What can hang from each mark
zovoz: nasesu
tena: bikol
fubif: kekazon leni mugo pepeb
leni: fubif
simo: fubif
nasesu: bikol simo
kekazon: fubif tena

Known rows, with every way that one mark hangs from another
nasesu[bikol simo[fubif[mugo pepeb]]]: [-45 3 14 -49 7 17 28 -52 -4 6 52 37 -2 17 9 -54 18 -18 -1 1]
tena[bikol]: [7 -2 11 26 11 5 -9 -1 -10 4 -1 12 -7 -9 1 3 -11 1 -8 -14]
leni[fubif[kekazon[tena] pepeb]]: [-29 18 7 -21 -6 5 11 -12 -31 10 17 25 -8 17 -5 -28 0 -48 4 27]
zovoz[nasesu]: [5 -2 -19 4 -8 -4 9 23 15 16 7 -1 12 8 5 -7 -2 -7 14 -4]
fubif[kekazon[tena[bikol]] leni pepeb]: [-5 25 -6 12 1 1 2 -22 -38 10 16 22 -10 17 -2 -40 6 -49 6 16]
nasesu[bikol]: [-13 -2 8 -15 16 5 0 -13 19 1 9 11 11 13 -3 1 -16 4 5 6]
leni[fubif[kekazon mugo]]: [-13 12 11 -5 8 -3 11 -37 -18 29 3 10 -11 -5 1 -43 16 -34 1 27]
kekazon[fubif tena[bikol]]: [-1 20 24 32 3 7 -6 12 -40 -10 -5 -3 -12 2 6 -2 3 12 14 -38]
leni[fubif[pepeb]]: [-22 4 15 -14 1 5 6 1 -21 20 21 6 -5 6 -11 -22 15 -20 -24 8]
kekazon[fubif[leni mugo pepeb] tena]: [-33 39 -1 1 -15 -19 12 -17 -55 8 13 -29 -15 26 -3 -65 65 -25 18 -12]
simo[fubif[pepeb]]: [-25 -4 -1 -34 -2 10 18 1 -26 -3 22 5 -9 4 0 -39 -6 -9 -16 1]
simo[fubif[kekazon pepeb]]: [-16 -6 -9 -34 6 16 20 -16 -28 4 20 16 -2 3 6 -44 -15 -26 -3 24]
fubif[kekazon[tena] leni mugo]: [-14 33 -13 -8 -7 -20 9 -40 -22 13 0 4 -18 16 2 -51 29 -48 31 23]
fubif[mugo pepeb]: [-33 2 -10 -11 -5 2 16 -31 -26 5 13 -11 -2 7 11 -39 28 -24 2 11]
kekazon[fubif[leni pepeb]]: [2 19 -2 9 4 -8 -3 1 -34 17 13 -26 4 17 -12 -44 49 -4 -9 -19]
fubif[kekazon[tena] leni]: [5 29 -14 -4 -2 -15 0 -12 -12 8 1 12 -8 20 -6 -26 8 -35 24 20]
nasesu[bikol simo[fubif[pepeb]]]: [-28 0 15 -45 10 26 20 -29 7 1 50 47 7 20 2 -28 -3 -6 -6 -5]
zovoz[nasesu[bikol simo]]: [2 2 -3 -5 -1 8 11 -5 46 16 36 43 26 26 9 1 4 -3 21 -8]
zovoz[nasesu[simo]]: [12 5 -12 12 -15 5 13 9 28 15 26 31 15 8 11 -1 18 -6 20 -15]
zovoz[nasesu[bikol simo[fubif[leni]]]]: [5 15 -2 -23 8 -4 14 1 36 30 44 46 5 28 -6 -48 11 -9 6 -21]
nasesu[bikol simo[fubif[kekazon leni]]]: [9 16 9 -24 23 6 7 -39 19 22 35 57 2 19 -7 -44 3 -22 5 8]

Rows
[-29 31 -20 -18 -13 -11 17 -44 -36 14 14 3 -12 26 4 -68 35 -59 26 32] => fubif[kekazon[tena] leni mugo pepeb]
[-48 21 5 -24 -8 1 26 -38 -43 16 18 17 -17 14 4 -54 22 -55 15 32] => leni[fubif[kekazon[tena] mugo pepeb]]
[-23 23 23 13 6 3 10 -32 -38 18 2 26 -28 -3 6 -37 2 -42 13 10] => leni[fubif[kekazon[tena[bikol]] mugo]]
[-18 10 9 -21 -6 9 24 -29 -7 4 25 27 -17 -3 12 -39 23 -7 5 -15] => nasesu[simo[fubif[mugo]]]
[-27 25 9 2 -12 -6 12 -10 -41 -8 -3 -22 -15 7 11 -29 34 -2 31 -23] => kekazon[fubif[mugo] tena]
[-42 23 6 -10 -16 3 21 -17 -53 -8 12 -26 -9 18 11 -43 41 -12 24 -12] => kekazon[fubif[mugo pepeb] tena]
[-5 11 -13 -26 8 0 14 -19 -28 20 21 13 -12 11 -8 -65 5 -34 -14 20] => simo[fubif[kekazon leni pepeb]]
[-20 15 13 -43 4 19 22 -36 11 -8 34 65 -2 21 5 -20 -24 -20 30 10] => nasesu[bikol simo[fubif[kekazon[tena]]]]
[-25 17 -14 -8 -2 -15 11 -34 -29 21 16 -18 -12 17 -3 -62 51 -33 -4 11] => fubif[leni mugo pepeb]
[-23 31 -8 -31 -1 -14 19 -32 -31 11 6 11 -29 11 4 -77 14 -43 25 15] => simo[fubif[kekazon[tena] leni mugo]]
[-8 15 -9 -21 10 -12 15 -36 -28 23 5 6 -22 1 1 -80 18 -32 5 13] => simo[fubif[kekazon leni mugo]]
[-31 24 12 -14 -5 -7 16 -31 -28 16 3 18 -21 6 3 -39 12 -44 21 22] => leni[fubif[kekazon[tena] mugo]]
[-19 23 -1 6 1 -12 7 -24 -45 21 12 -34 -6 16 -1 -67 68 -15 -3 -13] => kekazon[fubif[leni mugo pepeb]]
[-43 14 -15 -23 -15 4 26 -47 -35 -3 16 9 -6 17 16 -44 14 -48 33 33] => fubif[kekazon[tena] mugo pepeb]
[-12 20 13 -11 -4 -2 6 -5 -17 10 3 25 -10 7 -4 -15 -9 -34 12 19] => leni[fubif[kekazon[tena]]]
[-25 15 -16 -33 7 -7 21 -44 -41 24 21 5 -19 11 1 -93 26 -46 -4 23] => simo[fubif[kekazon leni mugo pepeb]]
[-33 10 3 3 -2 3 14 -21 -46 5 9 -30 1 7 7 -43 45 -2 6 -11] => kekazon[fubif[mugo pepeb]]
[-39 7 10 -16 -2 -1 17 -26 -34 24 19 -1 -14 3 -1 -51 37 -30 -15 10] => leni[fubif[mugo pepeb]]
[-12 5 7 -8 6 10 9 -18 -22 26 17 18 -1 6 -7 -29 8 -39 -9 28] => leni[fubif[kekazon pepeb]]
